Known rows, with every way that one mark hangs from another:
mirum(tofon zupen): [ -16    3    0    9    8    2  -34  -28  -22   15    6  -13   32   -3
   15  -14   -7    5  -14  -15   11   -8    3   44 -104  -34    2   27
    1  -33  -28   -2    9   24   35   -6   29  -15   13   26   -7    1
   22    1  -22  -27   -6   -7   15]
tofon(nubu vesu): [-11   1  -1   3  49  10 -39 -26 -20  12  20  31  11  -4  -7 -17  15  16
  -7 -22   4   9   0  15   7 -23   8  49   7 -21 -25 -12 -35  42  21  -2
  15  14   8  -4 -14  30  13  40 -30 -20 -17 -12   8]
salegu(midu(guga)): [-10   5  -6  15 -79  14 -49 -20 -11  14  21  12  14   2 -19 -14   5 -20
 -36  -9  -1  -1  -1   4 -72 -18  -2  28  -6 -10 -33  -5 -32   7  26  -5
  34  25   9  -1  -5  27  19  25 -30 -21 -18  -7  -1]
vesu(tofon(mepem mirum nubu)): [-15   5   1   0  37   1 -11 -15 -16  38  22  29  20  -3 -20 -12  32  19
  16 -36 -20   1   2  34 -20 -22   7  68 -13 -19 -43 -16 -22  37  43  -1
  23  -1  17   2  -3  14  25  49 -33 -33 -46   3  -6]
mirum(zupen): [-11   5  -9  11  -3   4 -43 -24 -17  20   9 -22  25   0   5 -13   4  -7
 -13  -9  14   4   6  35 -84 -22  -1  25  -5 -31 -25  -4 -11  36  27  -7
  27  -2  10  10  -5  13  16   5 -26 -29 -13 -10  11]
madoriv(darodu gako(midu)): [ -7   9  -2   5  17   3 -47 -22 -14   2  10   9  17   2 -21  -7 -19  18
 -27 -18  13  -9   3  15   6 -20  19  13   3   4 -42  -8 -41  24   7  -7
   7  15   1 -14 -15  32   3   4 -20 -25 -11 -22  21]
salegu(midu(gako(madoriv nubu))): [-16 -15   3  13 -62   1 -45 -13  -9   5  28  -4  13  -3 -15 -14  -3  -6
 -25   2   9  10   1  16   1  -5  26  25 -15 -11 -25  -9 -28  -7  24  -7
  12  17   7  32 -48  54  22  -5   7 -11  -4  -8  19]
mepem(tofon(mirum(zupen) vesu)): [-12   7  -7   9  76  10 -30 -21 -15  33   9  14  21 -11 -12 -18  18  16
   5 -44  -9 -13   1  35 -51 -23  10  61  16 -33 -27  -5   1  74  50  -3
  11 -12  17  32  -5  -3  17   6 -34 -20 -37  -1  -6]
tofon(mirum): [-13  13  -9  11  24   6 -46 -19 -12  36  22   7  19  -1 -17  -9  11  14
   3 -28  -7   2   1  26 -52 -29 -10  48  -6 -15 -34 -10 -29  28  37  -5
  33  -1  11  14 -11  24  17  17 -21 -24 -17  -1  -6]
guga(midu(gako(nubu(tofon)) salegu) minuge): [-11  -3   5  26  31   6 -29 -12 -26  37  12 -20  24 -12   2 -23 -19   1
  30  11   9   4   4  50 113 -18  48  31  19 -31 -42  -8 -18  10  33 -18
  14   8  25  17 -28  51   9  12   5 -23 -27   4  13]
salegu(midu(gako(madoriv) guga(minuge))): [-11   9  -8  11 -47  10 -38 -17  -5   9  28 -17  10  -7 -22 -22  -7 -39
 -44  -6   9  -1  -2  20   6  -2  15  22  -4 -11 -16  -6 -29 -26  24 -12
  -3  28  23  10 -15  35  34   7  -9 -12  21   7  14]
madoriv(gako): [ -8   8  -3  11 -11   5 -51 -23 -16   8  12  -1  16  -1 -18  -9   7  23
 -27 -19   1  -2   1  25  -8 -21   7  25 -10  -9 -33  -6 -35  13  17  -6
  21  14   7 -22 -29  31   7  12 -19 -24  -1 -13  18]
guga(midu(gako(nubu) salegu) minuge): [-15   0  -1  27  28   8 -36 -10 -19  40  14 -24  21 -11  -5 -21 -23  23
  24  13   8  11   6  37 116 -10  40  27   4 -25 -44  -9 -10   6  28 -15
  21  10  27  24 -23  54   5   9   3 -19  -2   4  15]
sotul(salegu(midu(gako guga))): [ -5   6  -1  22 -53  15 -47 -20 -11  27  27   7  16  -5 -25 -19 -19   3
 -28   4   1  -6  -3  16 -51  -6  -5  28  -3 -19 -30  -4 -27  -6  26  -4
  16  32  16   4  -2  29   5   9 -21 -16  -1  -1  12]
gako(madoriv(darodu) midu nubu): [-14   2   0   1   5  -5 -51 -12 -15  -4  24   0  18  -6  -6  -9 -12 -24
 -17   1  23  18   1   7  18 -13  25  18 -16  -3 -37 -13 -49  26  17  -8
   1   4  -5  31 -22  53  22   2  -2 -24 -22 -22  12]
mepem(tofon(mirum nubu)): [-11   5  -5   5  42  -3 -23 -16  -7  37  15   7  11  -5 -17 -13  20  24
  26 -28 -14  -1   7  38 -24 -37   8  66  -1 -20 -41 -14 -37  27  55  -2
  19   0  19  12  -4  19  19  24 -30 -28 -49   4 -29]
nubu(gako tofon(mirum(zupen))): [ -5   4  -3  17   4  -5 -35 -18  -9  37   7 -16  23   0   9 -15  -1 -14
   5 -29   7  -3   9  45 -72 -31  -6  45  23 -43 -27  -6 -11  29  42  -9
  22  -3   8  16  -7   7  19   2 -18 -30 -67  -3   2]
gako(madoriv(darodu) midu(guga(minuge) salegu)): [ -9  23 -12   6  61   5 -43 -12 -14   5  22 -13   9 -13  -8 -20  -7 -72
 -13 -13  17  12  -1  14  45 -12  17  19   1 -10 -34 -12 -43  -8  17 -15
 -10  16  17  26  27  37  24  12  -7 -23   7  -7   2]
guga(midu(gako salegu) minuge): [-11   5  -5  24  70  11 -35 -16 -19  39  14 -19  22  -7  -8 -18 -24  14
  19   4   2   0   6  39  80 -14  28  30   8 -24 -38  -6  -8   0  23 -14
  22   7  31  21 -11  39   7   9  -5 -24  18   1  14]
midu(gako(madoriv nubu) guga salegu): [-14   2  -9  19 -10  -1 -44  -9 -10  15  30 -17   2 -19 -13 -21  18 -28
  18 -13 -10  22   4  21  12  -2   9  28 -17 -26 -34 -15 -41 -28  21 -13
  15  32  12  46  -2  50  23  11  11 -10 -15  -7   7]
sotul(salegu(midu(guga(minuge)))): [ -5  22   1  19 -52  21 -50 -18 -19  26  22  -4  21  -7 -14 -22 -18 -25
 -51  12  19   4 -10  14   2 -12   4  29   0 -18 -28  -3 -24   6  36  -6
   4  17  23 -21   5  31   8  18 -28 -22   8   9   3]
mepem(tofon(nubu vesu)): [ -8  -1  -1   2  71   8 -28 -24 -17  11  13  28  11 -11  -9 -19  16  22
   5 -26 -10  -1   3  29  21 -23  21  61  10 -23 -30 -10 -32  47  35  -1
   6  10  16   2 -12  21  16  36 -35 -26 -26 -10  -6]
guga(midu(gako(nubu)) minuge): [-15   3  -1  20 -11   7 -35 -13 -16  35  17 -24  28  -7  -8 -19 -34  34
   2  22  14   4   6  36  85  -9  38  22  -5 -17 -38  -8 -14  18  28 -12
  22   6  21   8 -33  53  16  12  -8 -20  -7   6  17]
vesu(tofon(mirum nubu)): [-14   5  -6   4  36   2 -29 -18 -11  36  23  12  24   0 -15 -10  26   2
  24 -33 -11   6   2  28   0 -38  11  51  -5 -14 -41 -20 -27  29  48  -1
  21  -1  16  16 -11  19  20  33 -22 -30 -41   6  -7]
tofon(mepem mirum): [-13  11  -3   7  24   5 -29 -16 -19  39  21  24  14  -3 -21 -11  15  29
  -5 -31 -17  -2   3  29 -67 -13 -14  64 -16 -21 -35  -6 -24  38  31  -6
  34  -1  11  -2  -2  20  21  31 -30 -26 -22  -5  -2]
darodu(madoriv(gako) mepem): [ -3   3  -1   7 -25  13 -35 -23 -24  -3  17  23  18 -10 -21  -7 -10  30
 -30 -11  11  15   2   3 -25 -22  12  20 -18  -5 -24  -9 -45   0  26  -7
  22  19  -3  -8 -56  23  23   3 -19 -16  11 -25  19]
darodu(mepem(tofon)): [ -7   1  -2  11   9  10 -26 -21 -18  17  10  23  22  -8 -13 -10  -3  32
  -4 -13 -13   3   8  27 -24 -19  14  42 -12 -12 -34  -5 -32  29  36  -8
  23  10  11 -12 -28  15  24  20 -22 -34 -14 -17 -10]
madoriv(darodu(mepem(tofon(nubu vesu)))): [ -8   3   2   1  77  12 -14 -26 -20   3   7  60  11  -8 -19 -17  -9  50
  -2 -25 -10   4   8   9  39 -28  37  53   9  -6 -42 -11 -46  51  30  -4
 -11  24   5 -15 -20  14  19  38 -25 -29 -30 -14  -8]
tofon(mepem mirum(zupen) nubu vesu): [-17   4   3   0  40   5 -11 -20 -22  35  14  33  10  -5 -14 -20  26  30
   4 -34   2   0   5  26 -71 -12  -1  70   4 -39 -27 -10  -6  70  34  -2
  21  -2   9   8  10   1  20  35 -46 -13 -55  -2   4]
mirum(tofon(nubu vesu) zupen): [-17  -4   6   1  43   4 -22 -31 -25  10   8  16  23  -6  12 -20   5  15
  -8 -22  14  -6   1  31 -56 -35  13  43  17 -38 -23  -9   6  45  33  -2
  16  -7  11  25  -5   1  19  17 -33 -17 -24  -6  17]
salegu(midu): [-11  -5   0  13 -37  14 -51 -22 -16  12  17  15  19   6 -12 -10  -2  -2
 -34  -7   5   0  -1  14 -49 -22   7  32  -4 -10 -31  -4 -23  19  26  -3
  29   9  10  -1 -28  31  11  15 -21 -25   0 -13   7]
zupen(mirum(tofon(mepem nubu(gako) vesu))): [-12  -2  16   6  63   0 -17 -23 -13  24  22  56  11   2   7 -20  -5  46
   2 -45  -8  -6   9  36 -41  -6  -2  77  23 -43 -35  -9  -8  22  25  -2
  13  21   5   6  -8  22  23  54 -32 -22 -38  -4  12]
tofon(mepem mirum nubu vesu): [-15   6   3  -1  56   8 -17 -19 -21  32  24  55   6  -6 -24 -17  25  43
   3 -40 -12   0   1  19 -21 -12  -1  78   1 -25 -31 -12 -27  57  29  -1
  20   7   9  -3   0  19  20  49 -41 -16 -40  -3   0]
mepem(tofon): [ -5   6  -7  10  36   5 -41 -21 -13  18  12  -1  20  -7  -7 -13   6  10
  -3 -16 -14  -4   5  39 -25 -23  12  47  -6 -19 -36  -4 -30  29  37  -5
  18   1  18   2 -14  23  18  19 -24 -37  -8 -11  -8]
madoriv(darodu(mepem) gako): [ -8  12  -1  10  -6   9 -36 -26 -20   1   6  29  17   1 -27  -8 -20  53
 -33 -19   2   3   7   6  10 -25  22  16 -12   9 -45  -7 -49  17  13  -9
   5  29  -3 -38 -36  23   9  13  -7 -27  -5 -17  16]
madoriv(darodu gako(midu(guga(minuge)) nubu)): [ -8  23  -2  10 -49   7 -43 -14 -11   8  12  -9  13  -9 -19 -21 -26   4
 -33  -4  22   3   2  12  81  -9  34   4   2   1 -46 -11 -46  13  15 -12
  -7  31   7 -31  -2  46  12  19 -16 -13 -30   0  17]
salegu(midu(gako guga(minuge))): [ -8  10  -8  18 -54  19 -35 -21  -6  23  21  -9  13  -3 -21 -24 -17  -7
 -35  -6   3  -8   2  27  -3  -7  11  24   7 -14 -26  -5 -21 -14  24 -11
  12  36  26 -10  -8  31  22  20 -18 -14   9  10  14]
zupen(mirum(tofon(nubu(gako(midu))))): [-12  -8  11   9  18 -10 -32 -21  -2  28  24  11  20  10  16 -11 -21   8
  23 -25  17  -3  15  39 -58 -21  -6  44  26 -34 -34 -14 -18  -5  32  -4
  29  16   5  25  -5  30  19  24 -25 -24 -50 -11   2]

Rows:
[-16  -3  12  -2  15  -2 -10 -23 -26  16  14  26  16  -4   2 -15   4  35
  -4 -16  -7  -7   3  39 -68 -26   2  58  -9 -28 -36  -8 -18  14  29  -4
  27   0  12  -5  -1  14  26  41 -34 -29 -19  -8   6] => mirum(tofon(mepem nubu))
[-13   5  -8   9  25  -4 -43 -16  -9   1  21  -8  13  -9 -12 -16 -13   6
  -9  -8   3  13   6  23  31 -14  29  22 -17  -8 -39 -12 -49   3  15  -9
  -9  21   2  31 -32  53  22   1  16 -23  -2  -5  19] => midu(gako(madoriv(darodu) nubu))
[ -4   8  -3   7   8  10 -20 -17 -17  17  15  28  17 -15 -34  -7   1  41
  -3 -33 -11   3   3  15 -20 -29  19  46 -12  -6 -32 -10 -41  15  55  -5
  15   7   6  11 -51  11  25  -5 -22 -16 -17 -12  -9] => darodu(madoriv(gako) mepem(tofon(mirum)))
[ -5   9   0  10  18   8 -26 -24 -17   1   0  28  16  -5 -29  -9 -16  57
 -23 -24 -13  -6   8  20  21 -27  35  27  -7   7 -49  -5 -48  20  27  -8
  -6  26   5 -35 -35  13  12  10 -13 -33 -16 -15   1] => madoriv(darodu(mepem(tofon)) gako)
[-10   6 -12  12 102   1 -44 -19 -12   5  19  -4   6  -9 -13 -15  -1 -16
   5 -25 -10   7   6  29  25 -18  17  31  -5 -13 -38 -11 -41 -17  11 -11
 -10  19  12  44  -8  39  14  -2  18 -27  24 -11  16] => midu(gako(madoriv(darodu)) salegu)
[-17   6  -7   6   1  -2 -27 -20 -11  38  13 -13  16   1  -5 -14  17   9
  17 -19  13   8  10  33 -74 -37  -3  44  -2 -31 -31 -14 -18  33  46  -4
  26  -5  11  16   3   9  19  11 -31 -19 -55   5  -9] => tofon(mirum(zupen) nubu)
[ -6   3   8   3  59  12 -25 -25 -34  11  17  52  16 -10  -6 -19  14  10
 -25 -30  -8 -10  -5  32 -28  -7   8  64  13 -30 -23  -1 -28  66  16  -7
  13   7   6 -20 -17  19  22  45 -37 -29 -22 -18  19] => nubu(tofon(mepem vesu))
[-11   5  -4   3  81   6 -24 -20 -12  30  18  36  10 -10 -20 -17  23  30
  19 -41 -17  -4   1  26  13 -31  15  76  14 -21 -33 -14 -29  53  49   0
   9   3  17  15  -8  17  16  31 -34 -20 -43   1 -19] => mepem(tofon(mirum nubu vesu))
[ -7  13  -4  14 -12   6 -47 -18  -9   4  29   8  11  -8 -31 -17 -23 -21
 -40   2   6  -2  -5   3 -26 -10  12  22 -10  -7 -34  -6 -47 -15  21  -5
 -17  28   8  23  -2  35  14  -5  -4 -22   7  -1  13] => sotul(salegu(midu(gako(madoriv(darodu)) guga)))
[-15   1  10   3  51  11 -17 -28 -33  12   8  32  25 -10   6 -20   0  27
 -27 -30   1 -17  -3  36 -95  -9   5  53   6 -40 -23   2  23  61  23  -4
  22 -12  10  16  -4  -7  24  23 -39 -21  -5 -12  29] => mirum(tofon(mepem vesu) zupen)
[ -7   3  -7   6  58   1 -19 -20 -10   1  15  16  14 -12 -24 -12 -19  23
  -5 -19 -16   0  11  27   6 -15  32  33 -14  -1 -35  -7 -48   3  26 -11
 -15  23   9  16 -33  21  31   0   6 -32   6 -15   3] => midu(gako(madoriv(darodu(mepem(tofon)))))
[ -6  -3   5  20 -14  12 -47 -22 -16  25  24   7  20  -1 -18 -14 -23  16
 -26   4   8  -6  -4  25 -25 -11   2  32   0 -18 -29  -3 -19   5  27  -3
  12  16  17   6 -24  33  -2  -1 -14 -21  15  -7  21] => sotul(salegu(midu(gako)))
[-12  -7  14   3  36  -2  -8 -25 -20  14   5  28  14  -6  17 -23  -7  29
 -17 -27   2  -8   6  35 -54 -12   3  60  16 -49 -25  -4  16  37  21  -2
  15   2  11  14   3  -2  23  32 -39 -21 -40 -12  25] => mirum(tofon(mepem nubu(gako) vesu) zupen)
[ -4  17  -1  22 -42  20 -42 -20 -13  31  25 -11  17  -8 -21 -25 -30  -6
 -37   8  12  -6  -5  26  10  -3   6  27   5 -20 -26  -3 -20  -9  31  -8
   0  29  27 -12   0  32   8  12 -19 -16  15  11  15] => sotul(salegu(midu(gako guga(minuge))))
[ -9  -6  16   3  51   1 -14 -23 -20  11  14  50  10  -7   7 -21  -7  37
 -16 -32 -11  -6   2  26 -13 -13   3  68  14 -36 -30  -7  -3  22  17  -1
  16  10  11   2  -7  15  22  48 -33 -23 -27 -15  20] => mirum(tofon(mepem nubu(gako) vesu))
[ -6  21 -15  15  -4  13 -36 -22  -7  29  21 -22  14 -10 -14 -25 -13  -1
 -15 -13  -3  -3   6  39   3  -7   4  25   1 -20 -25  -7 -32 -10  21 -13
  11  32  25  -9   6  30  25  27 -16 -18  10   9  13] => midu(gako guga(minuge))
[ -5  -2   7   4  40   4 -25 -20 -16  16  16  41   2  -5  -3 -20   3  31
 -13 -26  -8   7   6  19  13  -1   1  67   6 -33 -28  -9 -26  32   8  -2
  14  24   8 -16  -5  27  18  52 -36 -25 -33 -18  16] => tofon(mepem nubu(gako) vesu)
[ -2   7   6  11  60   5 -24 -18 -19  32  19  52  12  -7 -10 -18   7  19
 -10 -50 -20 -11  -1  29 -17  -8  -4  78  25 -35 -25  -4 -19  53  25  -6
  16  10   6  -3 -13  16  20  41 -28 -26 -54 -10   9] => nubu(gako tofon(mepem mirum vesu))
[ -16    6    7    9   35    4  -25  -24  -20   28   23   32   24    2
   -1  -13   -1   36   -5  -34   -9  -12    6   50 -111  -11   -7   61
   -1  -32  -40   -4  -11   23   33   -6   28    5    6    3   -9   20
   24   36  -28  -30   -8    0    7] => zupen(mirum(tofon(mepem)))
[ -4  -2   4   2 -26   9 -32 -20 -25  -1  21  25  21  -8 -20  -5 -20  17
 -23  -7  23  11   2   0 -28 -13  14  12 -11  -4 -20 -10 -42  10  22  -8
  30  14  -5  -1 -50  25  23  -3 -28 -12   0 -37  20] => darodu(madoriv(gako(midu)) mepem)
[ -5   1  -2  14 -39   8 -47  -9 -16   6  23   0   8 -20 -13 -17   6 -25
   3  -9  13  21  -1  -1   8  -8  15  16  -6 -20 -37 -16 -44  -8  25  -8
  27  25   2  35 -11  46  13   4 -18   0 -29 -24  12] => darodu(madoriv(gako(midu(guga salegu) nubu)))
[ -1   0   4   8 -27   4 -40 -18 -26  -3  15   4  19 -15  -5 -14   4   0
 -21  -7  14  11  -2  25  10 -31  31  27  -1 -21 -30 -10 -53  13  37  -7
   9   9  -2   3 -61  44  19   4 -12 -17 -30 -13  19] => darodu(madoriv(gako(nubu(tofon))))
[-12  -1   5  13  25  -7 -32 -23  -2  28  20  11  18   8  14 -14 -12  24
  15 -29   4   2  15  44 -53 -30  -5  51  18 -37 -40 -13 -21 -13  37  -3
  22  19   6  13 -11  28  20  31 -15 -29 -40   2  -1] => zupen(mirum(tofon(nubu(gako))))
[ -7  16  -9  15  19  13 -43 -14 -16  28  21 -14  13 -10  -3 -22  -2 -44
   3 -11  11   9   0  25  18  -7  -1  26  10 -22 -30 -10 -24   1  22 -14
  22  19  24   6  28  32  15  27 -24 -18  -4  -8   2] => gako(midu(guga(minuge) salegu))
[ -2   0  -2   1   3   6 -46 -20 -18   0  21   4  19  -8 -14  -7 -10  -7
 -24 -11  22   3  -1  12 -25 -15  10  19  -5 -10 -21  -9 -38  10  21  -4
  25   4   2  15 -35  33  16  -5 -30 -14   4 -30  24] => darodu(madoriv(gako(midu)))
[ -9  17 -12   9 -11  10 -36 -18  -4   2  23  -7   8  -5 -26 -23 -23 -38
 -48  -8   8  -4   0  15  29 -10  28  18  -2  -1 -30  -7 -41 -22  19 -12
 -23  32  19   8 -10  36  29   8  -1 -18  18   9  13] => salegu(midu(gako(madoriv(darodu)) guga(minuge)))
[-11   2   4   6  35  -1 -13 -17 -11  37  13  27   5  -3  -5 -22  12  30
   3 -37   1   2  10  24 -42  -6  -5  70  14 -47 -27 -10  -1  53  28  -2
  18   6   8   9  10   3  20  34 -40 -16 -65  -3   9] => tofon(mepem mirum(zupen) nubu(gako) vesu)
[-13  11 -11  19  -1   4 -40  -9 -10  19  27 -33   4 -21  -7 -29   7 -37
   5  -6   1  24   2  31  74   2  22  26  -9 -26 -30 -14 -34 -31  24 -16
  -3  30  25  27   1  52  26  13  14  -9   3   8  11] => midu(gako(madoriv nubu) guga(minuge) salegu)
[-18   1  11   2  29  -2 -13 -23 -19  27  22  33  18   4   1 -14   6  40
  10 -31  -4  -5  11  49 -96 -18  -2  67   1 -35 -41 -10 -21  17  38  -4
  25  10   8  -1  -2  20  25  47 -35 -28 -32   2   0] => zupen(mirum(tofon(mepem nubu)))
[  0  -1  -3   9 -19  -7 -27 -13   4  22  16  -4   8  -6  -2 -17  -7 -16
  16 -11  -4   1  14  24 -16 -12   3  43   9 -28 -36 -12 -38   0  31  -5
  24  27  15   9  22  25  24  33 -42 -27 -70 -19 -16] => mepem(tofon(nubu(gako(midu(guga)))))
[-10  11 -15   9  -9  -1 -42 -18  -5  10  31 -15  11 -12 -20 -17   8 -27
  -7 -17  -9   2   4  22 -50  -3  -5  26 -19 -17 -21 -10 -44 -20  18 -11
  15  26  10  28  -2  33  35  12 -11 -18   2  -8  10] => midu(gako(madoriv) guga)
[ -6  12   1  19 -63  15 -55 -19 -18  21  24  12  18  -4 -20 -15  -6 -15
 -39   7   8   3  -8   3 -62 -15  -7  32  -8 -16 -33  -4 -30  10  32  -2
  22  19  12  -5   4  29   5  16 -31 -23 -13  -4   0] => sotul(salegu(midu(guga)))
[ -4   2  -7  15  10  -5 -53  -8  -4  10  28 -12   5  -9  -1 -15   5 -70
   7 -16   4  18   4   8 -14  -1 -12  28  -2 -27 -26 -12 -35 -26  11 -11
  24  21  10  44  21  38  23  10 -10 -21 -23 -28   3] => nubu(gako(madoriv midu(guga salegu)))
[-13   4   7  13 -10   4 -34 -20 -24  22   8  14  19 -10 -13 -20  19  20
  -9 -37  13  -5  -3  30   1 -24  26  41  25 -30 -29  -8 -14  68  39  -8
   6   2   0   2 -36  18   8   2 -18  -5 -74   1  17] => madoriv(gako(nubu(tofon(mirum(zupen) vesu))))
[ -8   9   2   6  26   2 -22 -18 -25  36  19  30  17  -4 -15 -12  17  11
  -1 -33 -12 -10   1  44 -67 -20  -4  66   2 -28 -33  -5 -33  43  37  -9
  26  -4   9 -10  -9  17  25  33 -31 -31 -46  -3  -4] => nubu(tofon(mepem mirum))
[ -8   7  -7  15   7   9 -48 -16 -14  23  23   2  12  -7  -9 -16   9 -39
  17 -18   0   7   3  16 -42 -10 -10  27   1 -22 -35 -11 -31   5  17 -11
  39  20  13  23  27  30  13  22 -25 -19 -20 -21  -2] => gako(midu(guga salegu))
